Known rows, with every step that occurs
kemu/mapez/zugep/bubu/sema: [ -2.6  -2.3  -7.2   4.0  25.0   6.3  10.4  -3.1   0.7  13.6  -9.6  16.3
 -23.9  12.7 -10.3 -33.0  11.8   1.3 -29.9 -20.9  -7.7  -4.8  -5.4  -0.3
  -3.4  35.4  11.2 -13.5]
mubi/sema: [-11.3   2.3   3.7   8.8 -18.6   0.7  26.3 -36.7  -5.0  27.1   5.9   7.3
 -25.6  -1.2  -0.8 -14.8   4.3  23.9  -7.2  -3.6   0.4 -10.7  -6.7   1.9
  -7.5   5.4  13.1  -1.8]
lavugo/vosum/kemu/mapez: [ -1.1  10.6   3.8   0.3  -0.9 -14.4 -17.2 -13.5  -4.6  21.5   7.9  12.5
  -9.7  26.0  -3.2   3.9  -1.7   3.5 -19.3  18.2  -4.2  11.6   4.0  12.5
   2.9 -37.1  -2.7   1.5]
zugep/fidu/kemu: [  3.1 -12.7  -0.8   6.0 -43.1   2.7   4.6 -10.6  -4.3  24.8   8.5 -12.1
  -7.7  11.2   7.1 -21.1 -32.1  -0.5  16.5   8.1  -7.8  -9.7   5.6 -13.0
 -16.0  -1.7 -17.0  -7.1]
zugep/mapez/lavugo: [ -4.3   1.0   1.9  10.3  -7.6   9.8   5.0  -9.5  11.8 -29.8  13.7   3.5
  -5.1 -15.2   8.1   7.2 -28.4  -6.6  -9.8  -1.4  24.6 -15.6   0.1  -2.3
   3.9  17.6  17.5  -6.9]
kemu/mapez/zugep: [-14.4  -2.6   2.4 -10.3   6.5   3.5  11.7  -3.4  -8.1 -14.9   0.1  -4.1
 -14.2   2.0   3.1  12.2  74.0   7.9 -29.0  -2.7  -7.0  10.5 -10.5  -1.8
  -9.5  10.5  -1.9  -9.0]
bubu/zugep/fidu/kemu: [  5.1  -1.4  -0.3  14.4 -26.8   9.8  18.9  -3.7  -2.8 -26.2   6.7 -15.9
 -11.8  -2.5   0.7 -32.7 -57.7   1.5  25.8  -6.2 -21.0  -3.6   3.5 -16.6
 -19.6   4.2 -22.7   5.3]
fidu/kemu/vosum/lavugo/mapez/zugep/bubu: [  4.9 -11.1 -11.4  -9.4   3.7  -6.0 -14.2  26.2  10.0  76.2   0.9   3.1
  42.9 -13.7  -2.9  11.2 -16.7  -5.1  26.9  -7.7  -2.5  -4.3   9.0   9.4
  11.2  -8.2   0.4   1.3]
sema/mubi: [ -0.1   7.0   0.6   1.6  -8.9  -6.1  17.9   5.3   2.7 -28.2  -5.6 -19.5
 -21.9  16.1   7.6   2.3   6.3  12.4   3.1  15.9   0.0 -18.4 -12.1 -29.2
 -13.9  22.7   2.5   7.4]
zugep/bubu/sema/mubi: [ 11.0   8.0  -8.4  15.5   9.1  -3.7  17.0   3.9  11.0   5.0 -16.8  -0.5
 -30.5  27.2  -6.1 -43.2 -59.0   7.2   3.2  -2.0  -0.8 -32.8  -7.6 -29.4
  -7.9  47.1  15.5   4.1]
fidu/kemu/mapez/zugep: [-14.9  -7.0   2.5 -11.3  -5.8  -7.9 -13.8  -2.0  -3.8  24.9  -1.6 -13.7
  -4.1   4.8   0.2  -0.5  59.0   3.9 -13.7  -0.2 -17.8   5.5  -7.3  -1.8
 -24.8  15.4 -16.3  -7.7]
fidu/kemu/mapez/zugep/bubu/sema: [ -3.2  -6.4  -6.3   3.4  10.1  -4.7 -12.8  -4.2   5.4  56.3 -10.9   6.6
 -10.3  13.5 -13.7 -45.2 -10.0  -0.8 -10.8 -19.1 -18.2  -8.7  -3.4  -2.1
 -17.2  41.6  -2.8 -12.2]
lavugo/mapez/zugep: [-11.8   3.4  -5.4   8.5  -9.9  -2.2  16.7  -4.3  -1.1 -32.7   0.7  -7.1
  -2.3 -20.3  12.6  25.7  49.2   9.2  10.0  -1.6   2.5  -2.7 -13.9   9.1
   4.5  18.8   4.6  -2.1]
kemu/mapez/zugep/fidu: [-10.9 -10.6   5.0  -6.7  -6.6  18.3  14.2  -8.2 -18.3 -35.2   0.4   4.8
 -12.7   5.6   3.8  -1.2  43.8  -4.3  -7.3  -7.4  -3.7  13.5  -1.1  -6.3
   3.8  -0.5 -10.0  -8.7]
vosum/lavugo/mapez/zugep/bubu/sema/mubi: [  5.2  13.5  -9.0  20.8  25.9  -0.8   3.2  13.1  15.7 -16.2 -23.1  12.5
   9.0  -8.6  -8.0  -7.3 -44.7  -4.7  39.7 -14.6   3.0 -23.6 -10.8 -20.6
   8.9  19.0  24.0  15.4]
bubu/zugep/mapez/kemu/vosum: [ 13.5  15.5   2.7  -9.0  23.6  11.4  23.9  10.3   9.9 -63.8   4.8 -17.7
  -7.7 -15.4   4.3 -24.4 -50.6   5.2 -14.1  -5.8   7.8   2.0   4.8  -1.4
  -4.9  29.1  -5.7  11.0]
kemu/mapez: [ -4.0   1.5  -2.4  -7.4   0.4   0.2  10.3 -12.4  -5.4 -25.2   9.5   5.1
 -26.6  11.4   3.4   6.5  44.0  12.1 -28.1   7.2  -3.5   3.8  -6.2  -4.7
 -17.3   2.4  -9.0  -8.2]
lavugo/vosum/kemu/mapez/zugep/bubu: [-10.2   2.7  -4.2   2.3   3.8  -8.5 -19.8  -8.9   0.6  77.4   1.8  16.9
  11.5  24.2  -3.5  -3.1 -18.6  -0.7  -9.5  -2.6  -2.8   6.7   7.7  17.5
  26.3 -15.6   9.2  -3.3]
kemu/vosum/lavugo/mapez/zugep/bubu/sema/mubi: [ 15.2   6.9  -1.3   0.9  47.4  -1.4   6.8  36.5   8.3 -10.7 -28.1  10.9
  12.7  -3.3 -15.0 -11.4 -19.5 -10.2  26.3 -11.1   5.5 -11.2  -2.5 -15.8
  15.3  17.3  21.5  15.7]
vosum/kemu/mapez/zugep/bubu: [-14.4  11.6  -6.3   0.2   4.8   3.1  -9.8  -1.9  -1.5  38.2   7.9  20.0
   5.1  17.4   1.0  12.0  -5.0   4.1 -24.5 -19.9   2.6  -0.3   2.5   8.0
   8.0  -7.2   8.2 -11.1]
fidu/kemu/mapez/zugep/bubu: [-13.8 -10.6  -8.8  -7.6 -10.1  -3.7 -17.5  -4.4   3.2  73.6   2.0  -2.3
   6.1  12.6   1.0 -12.9   3.0   4.2  -5.0 -11.9 -16.4  -7.3  -0.5   1.2
 -10.6  30.0 -10.0 -11.1]
kemu/mapez/lavugo: [ -7.4  -1.2   8.3  -6.0   4.4   4.5  -9.1 -14.4  -5.2 -40.1   1.7   3.9
 -15.9   0.6  -0.2  19.4  42.9  -4.3 -41.1   1.3   8.6   3.5  -4.3  -0.5
 -10.3   8.7   3.8  -8.0]

Rows
[ -9.3  -3.0  11.8   1.7  -6.3   3.9 -13.3  -9.5 -15.9   8.7  -1.7  11.7
   4.2  20.3  -3.3  -4.4  -0.1 -14.1   5.1   4.7  -3.0  21.3   8.5  11.2
  23.9 -40.2  -5.2   0.2] | lavugo/vosum/kemu/mapez/zugep/fidu
[  5.0  -1.9   1.6 -11.5  20.9   1.3  14.2  30.5  -1.1 -13.2  -0.9   0.5
  21.7 -25.2  -1.4  36.2  57.4  -1.3   4.3   1.7   6.2  13.2  -0.6   6.0
  11.1 -24.3  11.7   2.7] | kemu/vosum/lavugo/mapez/zugep
[  2.4 -11.4  15.2   6.7  -7.4   5.7 -25.7 -18.8 -10.1 -30.9 -11.2  -6.0
  -1.3  -2.2 -13.0 -34.3 -47.2 -22.7  22.4   1.8 -18.2  14.8  10.1   3.1
   0.6  -5.3 -22.2  12.9] | bubu/zugep/fidu/kemu/mapez/lavugo/vosum
[ -4.5 -12.5   9.2  -2.9   1.9  -5.4 -18.4 -18.8  -3.7  -4.7  -3.7  -0.8
 -11.2   7.1  -4.6   2.6  33.0  -8.7 -23.8  18.1   2.4   9.6   0.1  10.7
   6.1  -1.4   5.5  -1.4] | kemu/mapez/lavugo/vosum
[ -6.2   4.8  -7.0   8.8   0.1   2.2   8.1   3.8   8.3 -13.8   6.5   3.4
  18.3 -29.9   6.1  37.5  29.9   3.8  14.1  -3.6   3.7  -0.3 -10.2   1.9
   3.8 -20.6  12.6   2.7] | vosum/lavugo/mapez/zugep
[ -0.5  12.2  -6.4   5.3 -19.6  -4.6  -5.2 -28.2   8.1 -44.1   5.2 -18.5
  -8.3 -12.8  18.6  19.5  -8.1  14.8  -3.7   4.5  15.4 -12.7 -10.8  10.1
  -8.9  29.9  -6.4   2.6] | lavugo/mapez/kemu
[  4.1  23.1  -5.7  11.2   3.0  11.1  17.5 -16.2  18.5 -65.1  12.3 -15.0
 -10.7 -21.4  11.5 -18.3 -77.7  11.3  -0.9 -11.9   4.2 -10.9  -4.8  -5.8
 -10.8  31.7  -4.4   9.2] | bubu/zugep/mapez/kemu
[ 13.9   2.0  -3.1  -9.1  14.6  -1.9  15.1  20.4   1.5 -26.1   8.0   9.8
   8.5 -13.7  -0.6  28.7  21.7   2.5   3.4  13.3   8.9   6.5   3.1   4.2
   2.7 -33.3   3.4   5.1] | kemu/vosum/lavugo/mapez
[-11.6   6.8   8.0  -2.1   8.4 -11.7 -17.0  -6.2  -5.9  29.4  -1.0   4.1
   0.8  17.0  -5.0  10.0  32.6  -0.2 -19.5  10.0  -5.6  18.3   0.2  16.1
  12.0 -28.5   3.9   0.4] | lavugo/vosum/kemu/mapez/zugep
[  0.2  10.8   7.6  19.0  -9.0  -4.7 -20.8 -13.7  12.1  15.6  11.1  11.1
  12.3  -0.4   1.0   1.2 -68.0 -14.2   1.9  10.2  24.0  -8.0  10.5  13.6
  27.6 -22.3  23.6   2.7] | zugep/mapez/lavugo/vosum/kemu
[ 12.0  -4.8   4.4 -22.5   2.0  -1.1   8.3   9.6   1.0   3.2   1.4 -30.2
 -12.3   8.5   5.2   2.3  19.1   9.5 -44.8  12.4  10.8   1.7   2.2   0.5
  -9.8  20.8  -2.6  -4.5] | mapez/kemu/vosum
[  5.2  -7.5 -11.9  -6.8  17.6   5.6  11.1  28.4   4.4  35.0   2.8  13.2
  31.4 -17.4  -1.4  24.0   1.6  -2.2  12.7 -10.9  10.3   1.2   6.5  10.0
  25.2 -13.9  17.9   0.0] | kemu/vosum/lavugo/mapez/zugep/bubu
[  2.3   8.7   0.4  12.3 -18.6 -15.6  -3.3  -2.2   1.9  43.0  10.4  -2.8
  -5.3  20.2   0.2   1.1 -26.0   8.4 -10.6  21.7   1.4   0.2   4.2   8.8
   8.4 -32.1  10.5   0.5] | lavugo/vosum/kemu
[ -4.1  -1.7  -0.8  -8.2 -13.9 -10.2 -15.0 -14.1  -0.6  15.6   7.3  -5.5
 -14.2  13.3   0.6  -8.4  26.2   9.1 -12.3  10.2 -16.6  -1.7  -3.5  -3.9
 -31.3   6.9 -22.9  -6.4] | fidu/kemu/mapez
[  4.0  10.2 -11.2   9.1  -7.0  -1.6  11.9  -4.6   8.0 -25.1  14.9  10.6
   8.1 -19.7   6.2  30.8   0.1   8.6  19.7   6.1   6.8  -6.5  -6.8  -2.2
  -5.6 -28.9   8.0   4.5] | vosum/lavugo/mapez
[ -1.3  16.4   5.6  11.4  30.5 -13.4 -24.1   3.0   2.9  30.2 -29.7  14.3
  -5.1  37.1 -18.7 -37.8 -42.5  -8.9   4.1  -2.0  -7.5  -5.5  -1.2  -5.7
  17.1  13.7  15.3  12.1] | lavugo/vosum/kemu/mapez/zugep/bubu/sema/mubi
[  3.2 -27.8   9.6 -17.2 -15.8   6.3   5.6  26.7 -13.9  35.8  -5.0 -24.7
   6.0   8.2  -2.6 -17.8  27.6 -10.3   2.8   3.9  -8.1   8.3  11.3  -4.7
   1.6   3.1 -13.9  -8.4] | mapez/zugep/fidu/kemu/vosum
[  1.7 -19.3   6.3  -9.2 -15.3   0.9   0.3  15.6 -12.7  -6.7  -8.9 -13.7
  12.5  -7.5   4.2  -2.6  26.5 -11.1  36.0   1.1  -1.4   6.4   7.6  10.0
   9.0   9.1 -20.2   1.5] | lavugo/mapez/zugep/fidu/kemu/vosum
[  8.0 -10.5   4.2  -8.3   7.6  16.9  15.4  25.7 -11.0 -30.5  -1.2   9.9
  22.7 -19.7  -0.6  23.2  22.6 -14.4  25.8  -1.6   9.7  16.1   8.3   1.5
  22.9 -37.4   2.4   4.1] | kemu/vosum/lavugo/mapez/zugep/fidu
[ 17.7  -1.5   2.9 -23.6  11.9   3.0   0.1  21.0   8.7  23.7   7.4 -18.5
   8.8  -2.3  -1.6  16.8  -0.5   3.9 -42.3  11.4  10.9   4.3   6.2  -8.8
  -8.3 -17.6   5.8  -0.9] | mapez/kemu/vosum/lavugo
[  2.0   3.2   2.8   3.0  -9.3  10.1   5.1 -12.0 -11.8 -51.9   1.4   0.9
 -17.1   2.8  -4.0 -33.5 -34.3  -4.1  17.3  -8.7 -26.1   8.5   3.4 -13.1
 -24.5  -0.5 -35.9   7.2] | bubu/zugep/fidu/kemu/mapez
[ -8.0  16.6  12.7  -1.9   4.9  -0.9 -29.0 -10.1  -6.4 -28.8   5.5  16.1
  -6.0   7.5  -2.1  30.0  17.9  -7.5 -45.4  -4.4  15.3   7.2   1.0   2.9
  -6.8 -24.7   5.7  -6.8] | vosum/kemu/mapez/lavugo
[ 15.7  -2.6  -8.1   3.8  39.3   3.7  14.2  31.2   8.1  17.4 -11.6  20.9
  13.1 -14.4 -14.5  -7.1  -7.9  -5.0   3.5 -16.2   6.5  -1.5   3.5   7.6
  17.2   0.4  22.9  -0.5] | kemu/vosum/lavugo/mapez/zugep/bubu/sema
[ -8.4 -12.6  -1.3  11.3 -37.1   0.9  -5.2 -10.9  -6.8 -15.0  -2.1 -10.3
  10.1 -13.9  10.9  -2.1  -4.1  -5.5  48.3  -4.0  -4.1  -4.6  -1.7   4.8
   4.2  13.2 -17.7  -0.6] | lavugo/mapez/zugep/fidu/kemu
[ 14.3  -2.9  -2.4 -10.9   0.3 -12.5  -8.5  21.3   5.2  12.8   6.2  -1.6
  20.0 -12.5  -2.9  17.5   5.0  -0.1  18.3  14.5  -3.4   1.9   6.4   2.9
 -11.9 -29.6 -10.1   5.8] | fidu/kemu/vosum/lavugo/mapez
[ 10.0   3.2   1.0 -14.1   0.5  -5.3  -0.3  -3.7  -0.3 -39.2  -2.2 -18.6
  -5.2  -7.6  11.4  16.7  19.6   9.2 -12.1  10.2  17.4  -0.3  -1.6  15.9
  -1.8  27.0  -8.7   2.8] | lavugo/mapez/kemu/vosum
[ -1.2  -9.3  -1.5  10.7 -27.1   6.1 -12.0  -0.2   0.7   5.2   2.8  -0.3
  34.5 -21.6   4.5  10.7 -21.0 -12.2  53.3  -6.7  -5.2  -1.1   1.0  -4.9
   2.0 -29.7  -8.8   4.4] | vosum/lavugo/mapez/zugep/fidu/kemu
